Each row was made from one path, in order. Every step used is in the known rows, and no mark comes twice. Write each row's path.
Known rows:
maguk mumad papit: [-28   9 -68   9   3 -11   9  16 -19 -11 -11 -21  21  31  10   0  -3 -12
   1  37  -1  -4 -21 -38  31  12   6   9  -6   1  14   4 -19  -5  -7  23
 -11  14]
papit mumad maguk: [-29  17 -37  -2   3 -11  22  26 -24   3 -17  -6   7  21   7   0  10 -13
  -4  16 -11   0 -29 -10  20   0  27  -1  -1  20 -45  -1  -2  -6  10  -2
   1  22]
papit zubo kibalev mumad maguk rafot: [ -5   7 -58 -23  12  -1   5   4  -3  -4 -26  -8  10  29  -2  -3   1 -52
 -26  -9  -8 -15 -40 -85  38  -6  25 -26  10  22  59  -2 -14 -12   9   2
 -15  27]
gupofub papit pogem: [-20   7 -30  16  -3 -32  -7  19   4 -15   0  22  -6  24   0  -7  11  10
   7  17  -5 -10 -15  -8  24   7  -5   6  -8 -30 -13  21 -10 -11 -11  -3
 -17  15]
gupofub papit mumad maguk milit: [  4  11 -39 -29   1 -33  15  32 -25  -8 -15   2  -2  26   7  -3  19  14
   7 -17 -11  16 -19 -34  25   9  28 -14   5   0 -41   5 -22   7  18 -10
   8  42]
betam papit: [ -3  11 -44  10  -6 -35   3   9  -8  -3   1 -13  -7   5   2  -7   6 -12
  -1   8  -4  -6 -14  -5   1   2   9  18   6 -17  -2  -6 -11   0   6  -3
  -4  16]
rafot maguk milit: [  2  20 -45 -16 -12   2  24   6  -4 -18 -13 -34 -14  16   4   2   3  16
  -3  -3  -8  -5 -13 -48  39  -2  13   3  -5   2 -37  -6 -42  18  -2   2
  -3  -2]
kibalev zubo: [ -4  15 -10  -3 -10   3   5   6  -2   4  -8 -18  20   7  -3  -2  -3  -6
  -2 -20   0  -9 -35 -22  16 -16   6  -8  -8  -4  -6   2   7  -6 -15   0
  -5  -1]
gupofub papit mumad maguk zubo kibalev milit: [  2   7 -29   1   0 -36   3  29 -22   9  -5  48   7  34  16 -12   9 -22
   5 -14  -4  10 -17 -56  44 -14  24 -35 -14  -5 -11  12  22  -2  20   2
   2  45]
zubo papit betam gema: [ 22  10 -22   9 -18 -20  14   4 -17   3   2  -4   0  12  12 -17  11   4
  -1  46  -4 -12   4  -1  32   4  -2   5  19 -21   6  -7  -7   2 -15   3
  -3  23]
kibalev zubo papit pogem: [ -1   7 -23  27  -8   8  -1   3   6  -4   6  -8  28  14  -4 -10  -6  11
  -1  13  -1 -15 -22 -34  33  -7  -3  -4 -20 -16   9  -5  19  -8 -10 -11
 -16  -5]
gupofub papit: [ -4   9 -23  -9  -6 -32  -2  15  -6  -2  -6  27  -9  14  -3  -7  12  -1
  16 -10   0  -2 -15   3  16   6  -3   3   2 -21  -8  14 -17  -7  -4   8
  -4  21]
gupofub papit zubo: [ 13   8  -9 -27  -3 -34  -6  16  -4  10 -17  17 -16  17  -1  -4  16 -16
   7 -16  -4  -8 -15 -29  -2  -1  -3  -8  13 -12  -6   8 -51  -6  -4  -1
   0  30]
rafot maguk milit kibalev zubo papit: [ 29  17 -27   5 -17  15  17  -8 -15 -18 -24 -31  -4   9  -3 -11 -11  11
 -18  -7  -5  -7 -17 -69  56  -4   6  -2  -6   5 -29 -22 -23  21  21 -18
   8   2]
gema betam papit zubo kibalev mumad: [ 30  12 -35  27   3 -20   0 -13   0 -16  -1 -20 -14  18  -1  -9  -1 -69
   4  21   3 -20 -30 -45 -11  -6   9   9  22  12  22 -14   2 -13  21 -24
 -17  37]
papit gupofub: [-18  12 -26 -19  -5 -30   1   8  -6  -8 -13   4  -4  16  10   0   4  11
  -8  12   0  -1 -20 -24  11   1   7  20  -3 -11 -25  16 -10 -10 -16  -9
 -14   9]
milit maguk rafot: [-13   7 -42   1 -12 -16  20  10  -9 -13 -17 -10 -21  19  -2  -8   0  23
  -8 -19  -9 -20 -11  -7  40  -1  17   1  -5   0   3  -9 -43 -21  -6   1
  -5 -16]
papit betam: [  7  18  -6   8 -14 -20  15   7  -7  -3 -11 -13 -18  10   6  -1   9   5
  -8  10  -7 -16  -5   6   5  -4  11   9   8   0 -39   7 -16  -8  -1   3
 -16  16]
rafot maguk mumad papit: [-40  13 -78  18   3   6  21   9 -18 -20 -12 -30  15  34  10  -1  -1  -2
   8  43  -8 -12 -31 -45  51  13   5  19  -9   3 -20   1 -44   3   2  27
  -6  -2]
kibalev mumad: [-16  17 -37 -11  -8 -13   7   7  -5  -9 -10  -7   1  10  -8   0  -3 -17
  -6 -18   1  -6 -45 -14  27   4   6   9  -5   5  13  13  12  -7 -19   6
 -15  22]
gema betam papit pogem: [ -6   8 -36  57  -9 -26   3   6   5 -21  13 -23 -12  16  10  -8   2  -9
   9  46  -5 -20 -19  -3   4   0   4  25  -2 -23 -24 -10   7 -11   4 -21
 -16  -4]
rafot maguk: [-23  18 -36   3  -6   2  19   6  -1  -9 -11 -13  -8  15   1  -2   3   0
   3  17  -9 -17 -24 -15  34  -1   4  19  -6  -2 -41  -1 -29   4  -4   9
  -6 -13]
gupofub papit betam gema: [ 10  11  -9  -7 -15 -41   6  14 -16   2   0  15 -17  18   8 -13  23   6
   6  21  -6  -7  -8  11  27   3  -3  -1  27 -36 -21  22 -29  -3 -17   8
  -3  37]
mumad papit zubo kibalev: [  0  15 -40  19  15 -10   1   6  -5   5 -16   8   8  30   3  -7   3 -42
  -9  53   0 -17   2 -83  -5 -12   6  -9   7  21  11 -10 -21 -19   4   6
 -23  22]
maguk mumad papit zubo kibalev milit: [  8  10 -57   0   9 -17  -3  12 -23  -1 -18 -10  18  36  11   1  -7 -41
  -5  24  -3  -5  -8 -97  31 -10   8 -34  -8  10  43   3 -19 -17  -3  16
 -24  26]
kibalev zubo papit mumad maguk milit: [ 22  11 -37 -13  -7   8  19  16 -21   0  -9 -27  33  15   5  -6   4  15
  -2 -20  -5  11 -29 -57  37  -6  31 -26  -6  18 -17 -21   3   7  19 -19
  10  21]
gupofub papit zubo kibalev milit: [ 34   9 -10 -13   0 -41 -13   9 -11   9 -13  30 -10  22   0  -9   8 -23
   9 -22  -3   0  -1 -53  16 -16  -1 -37  -1 -10  18  15 -17 -15   2  -1
 -18  28]
mumad maguk milit: [-12  14 -47 -25  -6 -10  17  23 -13  -4 -17 -17  12  10  11   3   2  13
  -8  -7  -9   6 -12 -53  23  -6  24  -9   0   1  -7  -9 -14   9  -3   4
   0  15]
kibalev milit maguk: [ -6  16 -28   1 -20 -29  14  18 -19   1 -17   3 -16   8   1  -7  -4  34
  -2 -34  -9  -5 -13   4  35 -14  11  -6 -18  -7 -20  -2 -14 -29 -13   3
 -13  -5]
papit mumad maguk milit kibalev zubo: [  5  23 -18  -8  -7  -4  23  23 -34  -9 -36 -29   1  18   4   0  -3 -12
 -35 -18 -10   8 -30 -66  29 -12  37 -19   4  24 -54  -8   1   7  17 -22
   9  32]
mumad maguk milit kibalev zubo: [ -7  21 -22 -10  -9   1  15  16 -24  -8 -38 -23  11   9   3   2  -9   1
 -32 -20  -7   4 -26 -75  31 -18  24 -16   3   6 -26 -11  -3   8   9 -11
   9  23]
zubo kibalev mumad maguk: [-33  17 -55   6  10  -4   6   4 -11 -13 -16  11  20  18  -2  -4  -4 -37
  -6  13  -3  -5 -39 -42  30  -2  16  -1   2  16  28   3  31 -14   7  16
 -19  36]
zubo kibalev mumad papit gupofub: [-28  13 -66  17  15 -26  -4  -3  -9 -22 -11  22  15  33   2 -11  -1  -9
  -9  38   8  -3 -34 -76  31   5   9  22 -10  13   8  21  18 -32  -3  -4
 -40  36]
gema betam papit: [  8  10 -34  35 -13 -28  10   3  -2  -7   4 -27 -13   6   8 -12   2 -13
  19  22  -1 -12 -18   3  -7   0   7  20   6 -11 -16 -15   2  -8  14 -19
  -3   1]

Write each row's path:
[-14  11 -54   8  -6 -19  16  16 -29  -8  -6 -30  12  33  21  -3  10  -8
  -8  75  -6 -10 -12 -30  44  11   7   6  19 -16  -2  10 -31   0 -22  24
 -10  30] => maguk mumad papit betam gema
[ 18   8 -17   0 -11   8   1  -2  -5   7  -2  -8  31   3  -6 -12  -6   4
   6  -9   3  -7 -24 -24  27  -7   0 -10 -11  -5  17 -13  11  -3  -2  -7
  -4   0] => kibalev zubo papit
[  0  27 -49 -12 -14  -8  22   1 -22 -33 -32 -30 -34  17  -7   0  -8 -10
 -31 -14  -7  -3 -35 -59  56   7  12  18   0  15 -35   3 -23  15   4 -10
  -4  28] => rafot maguk milit kibalev mumad
[-24  12 -67  -5   8   5  15  11 -16  -9 -25 -29   7  35  10   2   3 -20
  -2  39 -11 -17 -31 -76  32   6   5   7   3  11 -24  -5 -75   4   0  15
  -4   7] => rafot maguk mumad papit zubo
[-33  13 -53  -5  -2 -16  13  14 -26 -16 -37 -10  -4  21  -6  -5  -5 -27
 -37 -17  -9  -7 -49 -43  64  13  23   2   1  12  18   8   3  -4   7  -2
  -2  25] => milit kibalev mumad maguk rafot
[-23  13 -63  21   6  -9   4   5  -4  -7  -2  17  20  30   2 -11  -7 -42
 -16  26  10 -11 -27 -92  25  -7  11   5 -13  15  40   1  31  -6  -4  18
 -23  36] => maguk zubo kibalev mumad papit
[ 37  20 -24  10 -14   8  26   2 -28 -19 -21 -34 -14  20  -4 -12  -5  -2
 -19  -2  -7  -3 -22 -60  56   1  18  -7  -4  25 -61 -17 -22  18  30 -31
  10  11] => rafot maguk milit kibalev zubo papit mumad
[  4  15 -26  12  -7 -20   0   6  -7  -2  -6   5   2  15   4  -6  -7 -20
  -1  -2   0  -1   1 -33  29 -17   5 -24 -19   0  23   7  29 -17  -6   9
 -25   7] => zubo kibalev milit
[  5   5 -33  -9  -6 -25  -2  -1  -7  -5  -7  17   8  14   8 -10  -1  21
   2  18   2  -1 -10 -27  23  11  -1  17  -8  -9  -2   1   0  -7  -4 -16
  -8   6] => zubo papit gupofub
[-10  12 -52  15  -4 -16  16  12 -23 -13 -12 -29   5  28  12  -1   4   2
  -2  44  -7 -12 -12 -26  24  11  11  10   5   4 -15   6 -26  -4   4  21
 -19  25] => maguk mumad papit betam
[ 34  10 -14 -16 -15 -14   1  -5 -20 -15 -26  -6   3  11   3  -8 -10  26
 -28 -14   5   7 -13 -84  34  -1  10  -2  -5  -4  -9  -7  -5   5  11 -40
   2  21] => maguk milit kibalev zubo papit gupofub
[ 26  16 -15 -10  -2 -21  -4   9  -7   9 -19   3  -3  19   3  -1  -3 -36
 -12  -9  -3  -8   2 -60  13 -24   7 -35  -6   6  22   1  -2 -15  -6   0
 -21  15] => papit zubo kibalev milit
[  2   5 -33  -1 -15 -11  18  14 -21  17   2  17  19  14  24 -15  10   0
 -14  44  -6 -10  -4 -39  40  -7  12  -2  16 -24   5 -17   2  23  -8  11
  17  31] => mumad maguk zubo papit betam gema
[ 11  25 -41  11 -14 -34  19   8 -32 -25 -30 -27 -26  22  -4  -6   0   5
 -36  -1  -4  -3 -20 -72  30  10  20  13   9  19 -36   9  -3  -6   8  -7
 -24  53] => maguk milit kibalev mumad papit betam
[  8  10 -50  20   1 -35   7  23 -27   8   2  13   6  25  19 -11   4 -36
 -13   2  -8   6 -10 -60  30 -19  37 -20 -10  -3  -3 -10  28   8  26  -7
   2  38] => betam papit mumad maguk zubo kibalev milit
[ -5   9 -54  32  10 -26  12  16 -17  -2   0  12   3  27  17 -10   6 -50
 -13  37  -6  -4 -11 -55   8 -11  36  -2   7   5  -6 -16  11  16  35  -2
   7  41] => betam papit mumad maguk zubo kibalev
[-37   6 -69  10   3 -30  10  11 -28 -24 -24   2   4  32  17  -4   0  38
  -5  39  -4  -9 -22 -39  39  12  14  26  -5  -4 -22   4 -52 -27  -2   6
 -12  14] => milit maguk mumad papit gupofub
[ 20  21  -5  -9 -17  -3  11   7 -18 -14 -29 -33  -7   8  -2   1 -12  -8
 -34 -21   0   0 -17 -62  27 -14  15 -13  -2   1 -17  -6  -8   5  -1 -16
   0  17] => maguk milit kibalev zubo
[-15   7 -49 -12   0 -11  22  26 -19   1 -17 -20   6  30   8  -1  11 -12
 -12   4 -14  -5 -33 -25  41   6  33 -11  -3  19 -12   2 -13  -4  10  -3
   3   5] => papit mumad maguk rafot
[  7  13 -54  42  -5 -26  17   6 -33 -20 -17  -7  -9  31  15 -10  -4  20
   2  25 -11 -15   7 -27  46  -6  15 -13  -7   6 -15   2 -24 -37  17  21
 -33  23] => zubo kibalev milit maguk mumad papit betam
[ -4  17 -37  11  -9   0  10   4  -4  -1  -3   9  -3  23  13  -8  -9 -19
  -7   2  -2 -11 -10 -69  52 -27   8 -13 -29  -6  -7   0   6  15   1  13
 -12  -6] => rafot maguk zubo kibalev milit
[ 21   8 -11  -4  10 -26  -9   2  -1   1 -14  30 -12  25  -2  -7  10 -40
   7   8   0 -12   1 -47  -5  -8  -1 -20  18  -6  16   5 -34 -13  11   2
  -9  34] => gupofub papit zubo kibalev
[-17  11 -26   4 -15 -12  22  13  -9   0 -12  13 -14  13  10  -6  -4  14
 -13  -3  -2 -18 -10 -20  15 -14  15  10  -7  -4 -16 -16 -30  -2  -9   6
   7   4] => milit maguk zubo
[ 35   2 -51   8  -7 -43   5   3 -14  -4 -14  -8 -30  24   2 -15   4  -6
 -15 -31 -12 -14   6 -59  32 -19  22 -29   3  -7  43 -19 -53 -25  20 -15
 -12   7] => betam papit zubo kibalev milit maguk rafot
[ 12  11 -27 -14  -9  -8   5   5 -27 -13 -34   1  21  11  12  -8  -8  32
 -29 -13  -2  12 -21 -93  41  -5  20  -6  -1  -6 -19 -14   1   2  22 -35
  10  25] => mumad maguk milit kibalev zubo papit gupofub
[-33   5 -54 -15  -4  -7  16  20  -9   2 -18 -14  15  19   7  -3   4  -1
 -10  -6 -11  -6 -26 -36  44   1  21  -8  -6  -1  19  -4 -14  -2  -3   7
  -1  -5] => mumad maguk rafot
[ -9   3 -45 -17   3 -31  13  28 -20  -1 -13   8  -2  35   4  -9  23  -3
   7 -17 -13   2 -34 -16  47  14  26 -13   2   0 -14  13 -28  -6  17  -4
   7  22] => gupofub papit mumad maguk rafot
[ -5  17 -46 -19  -2 -15  26  29 -22  -5 -17 -24   5  23  10   6   9  -1
  -8  -2 -11  12 -19 -44  18   0  36 -13  -1  21 -42  -6 -13   9   5 -10
   2  28] => papit mumad maguk milit
[-33  10 -73  19   0 -13  20  16 -24 -19 -20 -11   6  28   9  -4  -4  17
   4  31  -6 -14 -17 -20  32   9  11  13  -4   2  -8 -10 -46 -24   0  21
  -8  10] => milit maguk mumad papit
[ -9   9 -64  19  14  -8  12   4 -20 -17 -25   0  -2  38   8  -4  -5 -22
  -6  54  -5 -22  -1 -67  13  -4  11  -9  11  19  16 -19 -60 -29  15  16
 -15  23] => milit maguk mumad papit zubo kibalev
[ 49  11 -19  25  -7 -35  -4  -1  -4   2   1 -20 -14  14  11 -11  -1 -42
   9   7  -2 -11  -3 -47  -4 -20   9 -19   6  -3   9 -15  -4 -17  19 -24
 -17  12] => gema betam papit zubo kibalev milit
[ 19  17 -20   3  -4 -26   7   9 -15   1 -23  12 -21  17   2  -7  -5  -5
  -9 -15  -8 -15   6 -40  12 -26  10 -27  -3  11   2 -12 -36 -34   0  -4
 -19  12] => papit zubo kibalev milit maguk
[-12   9 -57 -17   6 -11   6  17 -17  -1 -22 -21  15  31   9   5   2 -30
  -6  34  -4 -11 -21 -67  12   6   7  -5   5   7  14  -3 -52  -5  -8  12
  -5  23] => maguk mumad papit zubo
[ 10   3 -30 -10 -23 -38   4   9 -18   3 -11  36  -4  13  19 -16  -6  57
  -7 -34   1   0  -4 -45  47 -12  10   5 -28 -20  -8  -9 -10 -11  -8 -19
   2   2] => kibalev milit maguk zubo papit gupofub
[-12  10 -73  35   2 -18  11  11 -29 -20 -17   3   6  34   9  -9 -12   6
   5  20  -4  -6  -1 -39  53  -5  13 -16 -19   5  22  -5 -15 -37   8  23
 -27  10] => zubo kibalev milit maguk mumad papit
[-15  17 -37  20  -8 -29  18  17 -20   5   0 -10   6  24  13 -13  16   5
  -8  63  -5 -13  -6 -26  28  -1   6  10  17 -12 -28   7 -18 -11 -25  11
 -16  26] => mumad papit betam gema
[  6   8 -41  53   6 -18  17   9 -13  -5   6  -1   0  27  25 -16   3 -52
   3  54  -2 -12 -16 -48  -5 -12  34   8   8  13 -26 -28  20   7  41 -17
   8  30] => gema betam papit mumad maguk zubo kibalev
[  1   8 -42 -13 -22 -30  17  16 -16  -1 -16 -15 -14  18   0  -8  -3  37
  -8 -55 -11 -10 -15 -10  59  -9  18 -16 -22  -7  11  -2 -28 -26 -11  -2
 -11 -18] => kibalev milit maguk rafot
[-33  11 -51   3   2 -29  -1  12 -12  -4 -13   9  12  26  10  -7   6  21
  -6  32   1  -1 -19 -59  19   3   8  27 -12  -5 -27  14 -13 -21 -12  -5
 -21   9] => mumad papit gupofub
[-12  14 -37  20   0   9  16  -3   4 -13  -5  10  -6  24  11  -8  -6 -37
 -11  32   1 -22  -5 -62  31 -19   7   9  -9   1 -10 -10 -10  20  11  16
  -5  -2] => rafot maguk zubo kibalev
[-36  17 -62   7   0 -17   8  14 -12  -6  -9  -5  16  21  -8  -6   2 -11
  -1  12   2  -5 -46 -44  30   9   8  18 -11  13   6  11   8 -21 -17  10
 -25  24] => kibalev mumad papit
[ 14  15 -33  29 -14  15  12  -1  -6 -27 -17 -29  -5  20  -4 -10 -11  19
 -25  15  -8 -13 -14 -79  63  -5   4   3 -17  -4 -36 -12 -16  16  14 -25
  -6  -5] => rafot maguk milit kibalev zubo papit pogem
[-32  16 -73  32   7   7  14   0  -5 -17  -3   9  11  35   5 -14  -5 -32
  -6  38   3 -19 -35 -98  50  -8  10  23 -15  15   3   1   3   6   7  20
 -22  22] => rafot maguk zubo kibalev mumad papit
